Known rows, with every way that one mark hangs from another:
[q459 q746]: [ 2.290 -2.897 -0.548  0.584 -1.008 -2.336  2.414  3.973 -1.032  3.759
  3.284 -0.834 -1.450  5.532  2.128  3.302  3.354 -0.542  3.174  0.546
 -2.917  0.153]
[q764 q618]: [ 0.038 -4.662  1.073 -0.640  1.031 -1.095  1.768  0.034 -0.315  5.315
  0.795 -2.269 -4.697  5.935 -0.094  2.030 -0.010  1.101  1.623 -0.666
 -0.048  0.751]
[q676 [q160 q470 [q618 q459 q764]]]: [ 0.745  0.864 -2.647 -1.619  2.556  0.931 -2.826 -6.862 -2.264  2.005
 -3.413 -1.041 -2.522  0.686  2.839 -3.080  4.466 -2.582 -1.281  2.939
  3.261  2.753]
[q731 [q318 q618]]: [-2.006  0.149 -3.546 -2.024 -0.948  1.777  1.233  3.493  0.592 -1.820
  2.185  1.792 -3.658  6.974 -2.312  2.820  2.377  3.837 -0.146  0.280
  0.384 -0.533]
[q160 q470 q676]: [-1.702 -1.006 -2.186  0.737 -7.043 -2.145 -3.266  0.367 -0.738  2.753
  4.415  3.522 -2.886  3.565  4.139  1.334  4.636  0.839  0.360  1.734
 -0.723 -0.356]
[q318 q313 [q618 [q160 q470]] q731]: [ 0.445  3.915 -1.888  0.379 -4.107  4.545 -1.336 -0.227  0.453  0.289
 -0.946  1.460 -5.734  4.525 -7.482 -1.129  0.872  0.995 -2.400  0.291
 -1.402 -5.076]
[q160 q470 [q618 q459 q764]]: [ 2.270 -0.163 -3.212  0.055  1.990  2.003 -1.238 -6.055 -1.167  3.579
 -5.941  0.399 -1.007 -0.231  2.438 -3.780  1.103 -2.698 -3.030  1.411
  4.217  1.842]
[q318 q313 [q618 q459] q731]: [ 2.413  3.452  0.610 -3.340 -2.171  3.835  1.394  1.588  1.734  0.026
 -2.331 -2.665 -6.814  3.878 -5.719  3.719  1.423  3.295 -1.335  1.155
 -2.344 -0.931]
[q676 [q160 [q618 q318]]]: [-1.161  0.332  0.589 -2.029  3.170 -1.373 -0.912 -2.229  0.389  1.694
  1.885 -2.792 -3.686  6.412 -0.265  2.817  3.921  2.011  1.699 -2.128
  0.815  3.005]
[q318 q313]: [ 1.236 -1.068 -0.448 -0.919 -4.442  0.361  0.091  4.229  2.588  1.493
  2.028 -3.322 -2.300  5.753 -0.600  3.421  1.045  0.497  0.427  0.440
 -3.730 -1.283]
[q160 q676]: [-1.379 -0.840  0.580 -0.755 -4.378 -3.202 -0.706  2.114  0.164  3.105
  4.653  1.101 -3.674  5.199  2.776  3.289  2.732  2.192  2.188  1.593
 -2.097  0.168]
[q764 [q618 [q459 q746]]]: [ 2.762 -3.100 -0.338 -0.841  3.344 -0.235  3.466 -0.174 -2.343  6.257
 -1.372 -2.556 -3.368  1.534  2.278  1.448  1.545 -2.135  1.243  0.916
 -0.330  3.349]
[q676 [q160 [q618 [q318 q313 q731] q459]]]: [ 0.838  4.072  1.569 -3.564  1.896  1.320 -1.892 -2.362  1.371  1.912
 -1.163 -4.951 -5.675  2.801 -3.877  3.490  2.769  2.157  0.184 -1.380
 -0.454  3.481]
[q676 [q160 q470 [q618 q318 q459 q764]]]: [-0.442  2.087 -3.301 -0.939  3.975  1.076 -2.902 -9.062 -3.039  1.965
 -3.752 -1.390 -3.749 -0.257  2.336 -2.322  4.188 -0.900 -1.781 -0.268
  5.465  5.500]
[q676 [q160 q470]]: [-0.719 -1.829 -0.772 -0.371 -4.337 -1.808 -2.672 -0.767 -0.926  0.539
  4.216  0.304 -3.286  5.662  2.004  2.979  6.044  0.344  1.358  1.882
 -1.839  0.294]
[q313 q318]: [ 1.329 -5.551  2.041 -0.209 -1.376 -3.128  1.167  1.156  0.550  3.874
  0.544 -2.806 -1.754  6.124  1.040  7.002  0.427  0.766  1.702  1.486
 -1.250  1.113]
[q459 [q618 [q160 q470] q318]]: [ 2.167  1.065 -1.721  3.921 -0.007 -0.540 -0.240 -3.291 -1.441  3.071
 -2.431  5.685 -2.783 -0.188 -2.273  0.734  0.848 -0.577 -2.984 -4.103
  2.178  2.214]
[q459 [q618 [q160 q676] q318 q764]]: [-0.180  2.857 -1.376  2.081  2.677 -2.761  0.085 -3.947 -3.670  4.987
 -0.966  4.391 -5.711 -1.583 -0.569 -1.484 -0.032  0.994  0.478 -2.349
  3.949  3.677]
[q764 [q618 [q160 q470 q676] [q459 q746]]]: [ 0.170  0.687 -3.812  1.004  0.395  0.401 -0.386 -3.719 -4.367  6.545
 -1.057  3.013 -3.520 -2.296  3.706 -3.835  1.985 -4.908 -0.794  2.585
  1.128  1.839]
[q618 [q160 q470 q676] [q459 q746] q764]: [ 0.816  2.704 -5.088  2.191 -0.317  0.200 -0.857 -4.546 -5.423  4.652
 -1.503  3.874 -2.621 -3.396  4.546 -5.350  2.288 -4.499 -0.596  3.859
  1.695  1.814]
[q676 [q160 [q618 q459]]]: [ 1.638  1.128  1.263 -3.697  2.836 -0.215 -0.151 -2.334  1.215  1.375
 -1.339 -2.478 -2.234  4.102  0.869  2.443  3.471 -1.091  0.209  2.121
 -0.922  2.553]
[q160 q470 [q618 q459 q764] q676]: [-0.198  1.645 -4.067 -0.709 -0.375  0.482 -3.640 -5.842 -1.895  4.266
 -3.082  2.071 -2.245 -1.811  4.961 -4.569  2.755 -2.165 -2.144  2.866
  4.462  2.022]
[q764 [q618 [q318 q313] q459]]: [ 0.576 -0.208 -1.069 -1.634  1.295  2.565  1.258 -2.108  0.361  3.754
 -3.115 -5.377 -5.592  0.884 -0.727  2.121 -0.988  0.801 -1.963 -2.424
  0.810  4.664]
[q731 [q318 q313 [q618 q160 q459 q764]]]: [-0.606  5.693 -6.134 -1.946  2.169  6.637  1.347 -1.107 -0.548 -2.102
 -4.946 -0.239 -4.178  0.190 -4.757 -3.680 -1.987 -0.473 -3.962  2.280
  1.775  0.020]

Rows:
[-0.216 -0.094 -2.436  0.387 -0.686  0.668  0.013 -0.717 -0.580  2.372
  0.013 -4.308 -4.691  3.037 -0.559  0.620 -0.028  2.361  0.364 -2.341
  1.208  2.139] : [q618 [q318 q313] q764]
[-0.503  3.138 -3.182  1.451 -1.381  0.854 -1.745 -6.574 -3.377  3.429
 -2.981  4.125 -3.777 -2.333  2.814 -4.636  0.118 -2.333 -2.467  3.470
  2.205  1.540] : [q618 [q160 q470 q676] q459 q764]
[ 0.249  1.040 -0.748 -0.294  2.333  1.147 -1.300 -2.225  0.028  4.758
 -1.677 -4.191 -5.372  3.627 -4.395 -0.987 -0.652  2.804  0.993 -3.403
  3.030  0.890] : [q160 [q618 [q318 q313 q731] q764]]
[ 1.312  1.529  1.126 -0.443  6.131  0.728  1.176 -6.678 -1.675  5.394
 -5.395 -1.655 -5.536  1.112 -2.942 -0.311 -1.087  2.976 -0.450 -2.688
  4.504  4.666] : [q160 [q618 [q318 q731] q459 q764]]
[ 2.341  1.302  3.447 -1.648  2.893  1.879  3.352 -3.343 -0.755  2.340
 -5.848 -0.481 -6.041  3.383 -6.372  4.556 -1.965  1.520 -1.560  2.305
 -0.097  0.234] : [q313 [q318 [q618 q160 q459] q731]]
[-1.905  4.078 -3.878  2.257  0.224  1.176 -1.676 -8.680 -4.163  3.210
 -3.437  3.755 -5.161 -3.313  2.173 -3.961 -0.061 -0.493 -3.162  0.179
  4.225  4.330] : [q618 [q160 q470 q676] q318 q459 q764]
[ 1.549  1.254 -2.320  2.109  0.811  2.326  0.486 -6.667 -2.551  2.709
 -5.688  2.607 -2.812 -1.011  0.163 -3.940 -1.426 -2.938 -3.422  1.959
  1.826  1.250] : [q618 [q160 q470] q459 q764]
[-0.648 -0.866 -2.919 -0.637  1.213 -0.667 -3.833 -4.694 -2.130  2.271
  0.297 -1.103 -2.495  4.020  2.015 -3.296  4.942 -1.566  1.056  1.823
  3.194  0.366] : [q676 [q160 q470 [q618 q764]]]
[ 0.239  2.866  0.217  1.542  0.514 -2.920  0.190 -1.030 -1.260  4.164
  0.578  4.919 -4.656  0.289 -0.963  2.003  0.974  1.307 -0.121 -2.960
  1.081  3.055] : [q459 [q618 [q160 q676] q318]]
[-1.583  4.072 -4.970 -1.518 -1.438  4.938  0.592  3.800  1.921 -2.630
  0.281  0.604 -3.173  5.480 -5.718 -0.438 -0.403  0.824 -2.095  0.568
 -1.170 -3.023] : [q731 [q318 q313 [q618 q160]]]
[ 2.179  0.683 -4.658 -1.040  3.369  0.322 -2.059 -4.816 -4.211  3.316
 -1.874 -1.419 -1.271 -0.352  4.670 -3.740  6.485 -4.796  0.791  3.593
  2.820  3.012] : [q676 [q160 q470 [q618 [q459 q746] q764]]]
[ 0.734  1.620 -3.398  2.884 -1.545 -1.995 -2.572 -3.407 -3.806  4.571
 -0.985  6.940 -3.523 -2.302  1.327 -4.138  1.859 -2.342 -0.692  1.162
  3.344  0.255] : [q459 [q618 [q160 q470 q676] q764]]
[ 4.655 -0.465 -1.723  2.736  4.445 -2.135  3.020  0.011 -4.180  5.866
 -2.032  2.681 -2.087 -0.198 -0.754 -2.021  0.531 -3.492  1.895 -0.127
  0.967  0.797] : [q459 [q618 q160 q764] q746]
[ 0.168  0.800 -3.219 -0.418  2.429  1.697 -0.957 -2.014  0.516  3.138
 -2.287 -4.913 -3.024  3.030 -1.092 -1.921 -0.426  0.602 -0.490 -2.886
  3.207  1.600] : [q160 [q618 [q318 q313] q764]]
[-4.261  4.215 -4.073 -1.405 -1.050  1.568 -0.014  1.581 -0.441 -1.086
  2.862  4.953 -4.504  4.875 -2.372 -0.580  1.355  2.343 -0.584  1.644
  0.569 -1.507] : [q731 [q318 [q618 [q160 q676]]]]
[-1.651  1.734 -5.227 -2.812 -3.494  3.689 -0.225  5.617  2.303 -2.616
  2.268 -1.035 -3.353  6.157 -3.217  2.297  2.252  2.662 -1.011  0.430
 -0.906 -1.907] : [q731 [q318 q313 q618]]
[ 2.808 -0.084 -2.453  3.652  0.755 -0.640 -0.393 -3.801 -2.955  4.066
 -3.628  5.280 -2.507 -0.904 -1.336 -3.379  0.033 -2.811 -1.789 -0.375
  2.864  0.118] : [q459 [q618 [q160 q470] q764]]
[-2.382  0.120 -4.825 -1.373  1.236  1.959  1.028  0.720 -1.830 -0.892
  0.661  0.931 -4.588  5.276 -1.849 -0.690  1.472  3.569  0.211  0.768
  3.408  0.116] : [q731 [q318 [q618 q764]]]
[-1.987  2.578 -5.297 -0.254 -4.849  0.943 -5.583 -0.920  1.382  2.547
  1.875 -0.114 -1.977  1.580  2.346 -1.066  3.901  0.018 -1.732 -1.646
  2.197  0.531] : [q160 q470 [q618 [q318 q313]] q676]
[ 1.564 -1.819  1.326  0.123  4.701 -0.596  3.269 -2.650 -3.972  7.672
 -1.290 -2.264 -7.142  1.167 -1.389  3.049  0.855  2.171  2.072 -3.002
  1.362  5.538] : [q764 [q618 [q318 q731] [q459 q746]]]
[ 2.449  2.983  0.372  2.237  2.522 -0.003  0.499 -2.087 -1.951  4.816
 -3.168  0.384 -6.824 -0.319 -7.454 -0.252 -2.183  1.531  0.121 -4.163
  2.039  1.630] : [q459 [q618 q160 [q318 q313 q731] q764]]
[ 4.235  2.711 -0.137  2.388  1.183 -0.906  1.700  2.636 -1.412  5.432
 -0.102  0.911 -4.527  0.126 -6.030  2.442  0.849 -0.151  1.587 -4.136
 -1.407  1.222] : [q459 [q618 q160 [q318 q313 q731]] q746]
[ 0.395  2.564 -3.955 -0.693  4.889 -0.793  0.148 -4.185 -3.914  5.598
 -1.862 -0.904 -2.995 -1.941  4.817 -2.646  3.001 -0.787  0.991 -0.056
  4.601  5.607] : [q160 [q618 q318 [q459 q746] q764] q676]
[-1.947  3.970 -6.435 -0.935  0.896  4.984  0.343  0.986 -0.426 -1.809
 -1.262 -0.272 -4.329  3.645 -5.348 -3.921 -1.371  0.575 -1.700  0.938
  1.743 -2.388] : [q731 [q318 q313 [q618 q160 q764]]]
